Every row comes from one small tree of marks. The marks that hang from a mark follow it in brackets, in the order of their numbers. Every link used is in the known rows. Which tree was each row made from?
Known rows
Q361{Q104 Q488{Q324}}: [ 38  21  -8 -18  38  60  25  19   6  -5  20 -11 -28   7  -7 -60  10  -9
   5   2 -13 -13  31 -32  -9]
Q220{Q820{Q488{Q324 Q339 Q361}}}: [ -2   6  37  13  43  -5 -36  22  31  -5   0  15   9   9   8   0  -8 -16
  25 -12 -27 -16   0  10  18]
Q339{Q488{Q361{Q104} Q820{Q220}}}: [ 20   6 -19   6 -67 -10  -2  20 -14  -1 -22  -2  10  18  25 -22 -15  -6
 -35  10 -14  -4  20  17  40]
Q361{Q104 Q488{Q324 Q339 Q820}}: [-13  22  57 -12  52  66  -4  10 -18 -10  10   2 -11  -8 -13 -20  59 -13
 -31  -1   3 -31   5  -9 -14]
Q361{Q488}: [ 65 -12 -12  -5 -25  69  49  31  17  -3   4  -5 -24  16   3 -42 -31 -17
  46  37 -10  33  27 -21  -4]
Q220{Q820{Q488{Q324 Q339}}}: [ 10  -9  28  10  69   0 -28  18  39  -9  11  11  -5   5   1 -18  -9 -46
  55 -10  -9 -19   6 -10   5]
Q104{Q361{Q488{Q820{Q220}}}}: [  2 -24 -48  -3 -70  54  19  14  13  -3  -3  -8 -28   4  10 -20 -35 -13
 -15  36 -33  33  24  22  35]
Q104{Q361{Q488{Q324 Q820}}}: [-21 -10 -32  -1 -50  27  15   9   5  11   6   4 -29 -13   0 -30 -11  -6
   0  42 -25  25  10  19  22]
Q339{Q488{Q820}}: [ 33 -21 -13  10 -62 -22  30  21  -6  11  -9   9  -4   3  13 -46 -22 -40
  48  47  16  19   7  -7  14]
Q820{Q220 Q488{Q361{Q104}}}: [ -6   2 -28  -1  -8  34 -16  24  22 -27 -11 -36   3  36  37  -5 -46   0
 -47 -15 -38  -4  29 -11  34]
Q339{Q488{Q324 Q361{Q104} Q820{Q220}}}: [ -8  23 -13  15 -28 -44 -34  10 -15   5 -13   8   8   4  16  -9  13  -5
 -33   4  -5 -21  15  23  23]
Q339{Q488{Q820{Q220}}}: [ 36 -22 -29  16 -49 -21   1  17   3  -1 -11   3  -6   9  17 -21 -24 -46
  32  31  15  12  20   3  15]
Q104{Q361{Q488{Q324 Q820{Q220}}}}: [-20 -11 -44   3 -38  27  -7   6  12   2   4   0 -30  -7   3 -10 -13 -13
 -11  31 -24  19  19  26  22]
Q633{Q121{Q324{Q488{Q339 Q361}}}}: [ 23  -8 -13 -12 -13 -25  56 -15 -11  13  18   1  14   5 -29  20 -27  74
  37  -9  12  18  -6 -31 -31]
Q121{Q324}: [ 69 -35 -66 -20   5 -24  73 -13  -1   7  -4   3 -16  -2 -18 -42  -2 -28
  56   2  18  20   2  -3 -10]
Q339{Q488{Q324 Q820{Q220}}}: [  9  -4 -22  25 -10 -54 -30   7   1   5  -1  14 -10  -5   8  -9   4 -47
  34  23  26  -5  14   7  -3]
Q488{Q324 Q361{Q104} Q820}: [ -4  40  -2  -9 -18 -46   2   7 -29   2 -12   9  12  -8 -11  -4  30 -11
 -53   8 -15 -19 -45  22  32]
Q361{Q104 Q488{Q339 Q820{Q220}}}: [ 16   5  35 -14  29  97   1  17  -9 -26  -2 -12  -9  13   0  -8  26 -20
 -48  -8  -8 -21  23  -5   2]
Q488{Q324 Q361}: [ 32  24 -14   4 -28 -55  17   5  -8   2  -3  13  -3  -2  -8  -6 -14 -16
  12  32  -2   4 -13  13  11]
Q820{Q220 Q488{Q324 Q361}}: [-31   8 -19  22  15 -16 -55  16  27 -16  -3 -15   1  18  27  27 -26  -6
 -16  -4 -21  -2  17   6   8]
Q324{Q488{Q339 Q820{Q220}}}: [  5 -23  51   9   9  11 -19  -9   9 -19   1 -19  -4 -12   0  28 -15  -2
  18   3  24  13   0  -6 -11]
Q121{Q324{Q488} Q633}: [  0 -12 -56 -18   2 -14  39 -38  14  43  16  -6   8 -11  -3 -24 -15  57
  48 -45  20  29 -16 -47 -37]
Q104{Q361{Q488{Q324 Q339 Q820{Q220}}}}: [-36 -13  -2   6 -21  39 -16  -5   1  -6   5   5 -26 -12   0   5   6 -14
 -21  29 -13   4  25  32  11]
Q121{Q324{Q488{Q820}} Q633}: [-20 -10 -46 -14  -3 -25  24 -35   5  47   9   0  17 -17  -5  -6   4  56
  30 -46  18  27 -41 -33 -31]

Which tree is each row?
[-56  14  33  11  53  14 -60   1   7 -31  -1 -19   6  16  24  26   7  -1
 -54 -24 -12 -40  29   1   3] -> Q820{Q220 Q488{Q324 Q339 Q361{Q104}}}
[ 16   9  -5  10  26 -15 -27  32  41   3  -1  10   4  14  11 -16 -26 -14
  34 -10 -39  -1  -4   5  30] -> Q220{Q820{Q488{Q324 Q361}}}
[ 14   3  47   6  36  48   5   8   3  -6  15  11 -22  -5 -12 -12  19 -20
  37  29  17  -3  27 -10 -37] -> Q361{Q488{Q324 Q339}}
[-11   6  59  10  28  39 -13  11  -9  -1   7  18  -9 -13 -13  12  45 -20
  14  28  16  -3  -5   8 -28] -> Q361{Q488{Q324 Q339 Q820}}
[ 22 -36 -26 -12  14 -23  35 -17   4  18  -5  -9  -7 -17 -12 -16   7  28
  46 -16  15  31 -13   0 -18] -> Q121{Q324{Q488{Q820}}}
[-31  36  46   2  25 -28 -48 -12 -36 -23 -14  11  17  -8 -12  50  54 -23
 -86 -14   5 -52 -22  42  16] -> Q488{Q324 Q339 Q361{Q104} Q820{Q220}}
[ -6  13 -11  28 -43 -60 -40  10  -9  10 -16  19   9   1  15  11   6 -11
  -3  22   4  -2   8  33  15] -> Q339{Q488{Q324 Q361 Q820{Q220}}}
[-37 -13  12   0 -32  38   7  -2  -5   4   6   8 -24 -18  -4 -15   7  -8
  -9  41 -12   9  14  23  10] -> Q104{Q361{Q488{Q324 Q339 Q820}}}
[-13 -30  17  13  32  37 -24   9  26 -36   1 -24  -8  21  25  14 -32 -43
  10   3   8  -7  35 -19  -7] -> Q820{Q220 Q488{Q339}}
[-12  22  42  -5  67  65 -32   7 -10 -21   8  -1 -12  -2 -10   5  56 -19
 -46 -15   2 -38  17   0 -14] -> Q361{Q104 Q488{Q324 Q339 Q820{Q220}}}
[-30  23  48  20   6 -50 -55 -11 -28 -17 -17  24  18 -12 -12  74  43 -28
 -51   9  16 -28 -30  56   5] -> Q488{Q324 Q339 Q361 Q820{Q220}}
[ 47 -17 -55 -16  -5 -31  69  -9   4  16  25  -6  -1   5 -31  -4 -42  52
  69  -6  15  29  -6 -52 -33] -> Q633{Q121{Q324{Q488}}}
[ 33   6 -27   4 -68 -24   0  18  -9 -12 -31   4  14  14   5  36 -21 -27
 -40  20 -17  18 -31  40  44] -> Q488{Q361 Q820{Q220}}
[ 23 -18  26   5   1   1  -3  -3 -13 -31 -11   6   0  -1 -10  34   6 -73
  -6  21  31 -10 -16  16   5] -> Q488{Q339 Q820{Q220}}
[  2  15  37  -9 -22  14  -7   0 -33 -31 -27  -1  21  10  -1  35  19 -24
 -88  -5  -7 -30 -15  34  37] -> Q488{Q339 Q361{Q104} Q820{Q220}}
[-18 -15 -13 -15  20  -5  29 -49   4  36  18  -1  12 -16  -7  -9   3  55
  40 -47  31  13 -11 -41 -48] -> Q121{Q324{Q488{Q339}} Q633}
[-12   1 -47 -15 -25 -20  30 -35   5  48   5  -2  21  -7   3  -8 -14  85
  17 -47   1  31 -20 -26 -24] -> Q121{Q324{Q488{Q361}} Q633}
[ 37   2 -50 -25 -15 -21  67  -7  -7  14  19 -12   9  12 -26  -8 -35  79
  21 -22  -5  16  -4 -44 -15] -> Q633{Q121{Q324{Q488{Q361{Q104}}}}}
[  2  19  53   7  -3 -36   3 -12 -25  -9  -3  21   5 -10 -13  17  16 -17
  -1  28  17 -19  -7  21  -6] -> Q488{Q324 Q339 Q361}
[ -9   5  44  17  43  40 -41   9  -1 -12   4  15 -11  -7 -10  36  42 -27
  -2  13  14 -10   8  18 -27] -> Q361{Q488{Q324 Q339 Q820{Q220}}}
[-51   2   6 -10 -13 -17   8 -43 -14  45  -2   9  36 -18  -2  26  23  83
 -10 -49  13  14 -41  -6 -28] -> Q121{Q324{Q488{Q339 Q361 Q820}} Q633}
[ 30  20  -9 -21 -67  -5  43  20 -28  -5 -24  -3  15  10   1 -19  -6 -12
 -56  16 -27   2 -39  15  54] -> Q488{Q361{Q104} Q820}
[-12   4  60  -2  -9  20 -23  -7  -8 -18 -12 -24  13  -3   8  29  -6  40
 -49 -16  -7  -4   0  10  15] -> Q324{Q488{Q339 Q361{Q104} Q820{Q220}}}
[-32   4 -37 -12 -31 -27  17 -33  -3  52  -3   4  31 -14   2  10   6  85
  -1 -49   0  30 -46 -12 -17] -> Q121{Q324{Q488{Q361 Q820}} Q633}
[-30  -1  -4 -13  -8  -9  22 -45  -6  41   6   3  26 -12   0   8   3  84
   9 -49  13  15 -16 -21 -34] -> Q121{Q324{Q488{Q339 Q361}} Q633}
[-17  -9 -32  19  48 -11 -45  12  37 -22  11 -20 -16  13  20   7 -28 -41
  22  -1   2  -4  23 -21  -8] -> Q820{Q220 Q488{Q324}}
[-57  15  57   1  30  14 -15   6  -5 -13   3 -12   9   6  18 -11   9  11
 -31   0 -12 -30  10 -14   3] -> Q820{Q488{Q324 Q339 Q361{Q104}}}
[ 16  16  -7  -1  37  -3 -23  31  36  -1   2   1   3  16  11 -32 -18 -11
  10 -25 -46 -16   1  -4  36] -> Q220{Q820{Q488{Q324 Q361{Q104}}}}
[-34  17   4  -2   8   1  -4  19   8  -3   3 -18   3  12  23 -30 -14  12
 -19   1 -28 -10   3 -20  16] -> Q820{Q488{Q324 Q361{Q104}}}
[ 25 -41   7 -12  36  -3  39 -30   3   7   3  -9 -12 -16 -14 -18   7  25
  57 -18  27  17  16  -9 -35] -> Q121{Q324{Q488{Q339}}}
[-12   3  34  16  49 -41 -43 -15 -16 -24   1  18  -4 -20 -22  50  42 -74
  -3  11  42 -31 -22  22 -16] -> Q488{Q324 Q339 Q820{Q220}}
[ 17 -17 -25  -7  14 -27  28 -17  -5   4  18  -1   9   1 -33  42 -13  44
  34 -19  25  11 -13 -29 -35] -> Q633{Q121{Q324{Q488{Q339 Q820{Q220}}}}}
